Each row comes from the steps of one path. Every step used is in the known rows, and no mark comes twice. Write the path behind each row, first mark first.
In the rows, zero is written as 128.
Known rows:
T P S Q: [141 136 177  97 106 121 139 118 134 170 153  84 160 144 120 145 147 161
  68 118 146  89 108 119]
G M A: [121 168  96 123 125 114 148 138 133  56  80 161  96  92  99  98  29 115
  63 145 214  81  93 146]
T Q: [135 147 155 117 122  70 139 141 139 138 109 142 127 119 142 122  90 150
  86 124 172 108 114 160]
F M: [136 137 101 101 134 104 135 156 131 126 124 144 104  94 126 115  53 119
  87 134 203 108 137 148]
F M A P S Q T: [152 164 122 119 130 111 175 149 178  79 160  81 148  92  77 114 148 110
 126 153 173 114 107  54]
G M A P T Q: [142 211 144 114 128  60 186 169 143  55  84 153 131  76 112 128 116 135
  88 167 180 132  89  96]
F M A: [131 143  85 115 141 104 141 156 148  72 125 139 100  75 109  95  51 100
  90 140 229  87 112 128]
A Q S: [147 126 119 133 158 105 128 114 135 124 118  81 114 122 124 101  97 147
 113  94 159 100 134 172]
G M: [128 159 111 108 118 113 142 137 115 107  79 170  98 112 119 116  32 131
  60 139 187 106 116 166]
T P S Q A: [136 116 207  81 105 128 141  85 129 182 149  74 176 161 110 147 165 162
  59 124 149  95  92 114]
P T Q A M: [ 92 128 204 104 108  83 113 139 158 150 124 142 161 123 151 166 130 156
 107 122 207 136 118 113]
M F: [144 150 117 145 121 112 129 131 119 119 108 149 135  96 138 123  58 133
  99 113 178 113 147 173]
A Q: [157 139 124 132 154 103 140 111 135 131 120 111  98 113 151 123  75 142
 101 103 193  99 138 169]
A P S: [155 156 109 126 131 109 151 130 114 139 121  77 138 101 131 128 107 119
  67 110 142  91 135 130]
Q A: [137 119 141 107 130 102 133  89 123 135 112 123 129 124 128 122  77 134
  70 127 186  94 111 149]
Q T P S: [147 162 173  95 135  90 127 133 140 134 145 109 139 109 134 129 168 176
  97 144 159 112  92 134]
F M A P T Q S: [142 173 129 104 150  51 166 191 158  66 127  99 152  67  93 104 160 125
 124 152 162 137 104  80]
P T: [144 163 126 115 140  79 125 138 134 118 142 125 126  96 144 142  87 162
  94 144 180 103 131 102]
T Q A: [131 126 185 102 122  78 142 108 134 149 103 134 143 133 134 125 109 149
  77 132 174 116  97 155]
F M A Q T P S: [151 165 160  93 164 106 150 160 165  89 155  92 114  82 118 108 174 149
 132 144 216 123  85 123]
M G: [181 136 120 135 134  97 119 133 129 140 112 153 124 120 133 116  50 141
  76 115 160 105 159 174]
F M G: [175 132 107 111 134 104 123 169 130 142 119 165 114 105 122 112  42 124
  84 128 178 128 167 167]
S P T Q A: [136 151 189  87 116  77 149 113 119 139 129 119 178 127 134 172 166 162
  83 148 133 125 109  82]
M A Q: [150 147 109 149 161 104 148 111 152  78 123 102  96  97 132 104  73 126
 105 109 220  77 114 150]

Which path is each row?
[137 132 101 117 126 111 131 110 113 110 115  94 152 120 102 122 109 124
  79 107 112  79 134 134] => Q S P
[144 138  98 141 154 120 147 103 135  66 122  67 133 108  97 106 122 118
 105  95 147  73 120 130] => M A Q S P
[163 160 150 128 122 103 161 112 157 130 152  74 160 126 105 139 156 143
 115 135 126 114 126  80] => A P S Q T
[ 92 137 209 125  95  99 114 149 149 146 118 162 183 110 152 172 129 154
 126 115 201 163 135 133] => P T Q A M F
[142 156  98 106 160 112 148 156 141  63 154  71 135  81  95 124 147 125
 130 130 163 108 130  73] => F M A Q S P T
[166 144 168 106 129  87 173  86 143 134 146  89 174 128 116 163 147 146
  95 146 150 123 125  60] => S Q A P T
[140 116 127 147 114 120  95 146 151 147 107 167 129 121 144 136  41 122
  89  86 196 112 175 182] => A M G
[ 90 115 196 133  89 115 118 130 146 153  92 168 168 123 146 150 100 129
 109  92 204 146 132 185] => T Q A M F
[135 167 109 131 144 121 158 129 139  64  83 140  83 100 114  99  47 123
  88 127 222  95 102 161] => G M A Q
[160 148 188 101 127  80 151 101 172 123 148 136 145 131 119 140 160 176
 116 149 169 119  96 119] => S Q T P
[132 133 140 124 103 133 126 118 136 162 156  75 150 145 115 136  94 146
  76 112 145  77 130 105] => P S Q
[142 143 182 105 121  89 162 117 116 164 108  78 168 129 128 134 156 134
  66 121 134 121 105 133] => T Q A P S
[153 153 127 116 153 105 136 119 122 112 145  64 149 114 125 146 154 159
 119 113 117 109 147  98] => A Q S P T
[149 135 139 111 131 116 154  99 108 149 119  66 156 117 124 130 126 118
  57 118 145  99 120 126] => Q A P S
[156 167 170 118 163  99 147 123 162  88 149  81 122  96 127 113 180 166
 126 133 195 103  77 129] => M A Q T P S
[ 85  92 177 119  81 161 105 100 152 180 147  83 172 162 114 157 106 124
  79  90 184  91 130 108] => P S Q A M
[138 169 168 109 129  53 133 156 142 133 136 135 138 106 150 145 118 176
 102 147 167 124 119 109] => P T Q
[152 144 152 125 126  90 141 102 175 115 148 127 134 133 112 129 107 159
 123 145 169 108 117 101] => S Q T
[132 184  94 126 122 126 169 146 119  71  83 107 121  85  93 104  77  98
  54 134 172  87  99 122] => G M A P S
[ 97  89 170 122  93 137 119  86 167 154 127 126 156 155 119 155  85 120
  92  96 208 100 131 126] => S Q A M
[103 128 125 156 101 134 107 143 144 127 104 166 138  95 149 143  51 113
 111  82 212 118 162 181] => A M F
[133  91 223 104  87 151 106 112 150 205 139 112 193 173 117 163 148 149
  70  88 159 121 138 143] => T P S Q A M G
[138 146 160 121 114 115 126 117 160 139 166  86 152 141 107 133 131 164
 114 137 144 101 117  84] => P S Q T
[130 138 143 112 114  87 140 130 124 127 107 103 163 130 108 126 138 139
  83 110 100 102 119 140] => T Q S P
[142 159  83 118 138 116 164 167 133  88 129  83 126  68 104 105  99  85
  80 128 188  93 119 105] => F M A P S
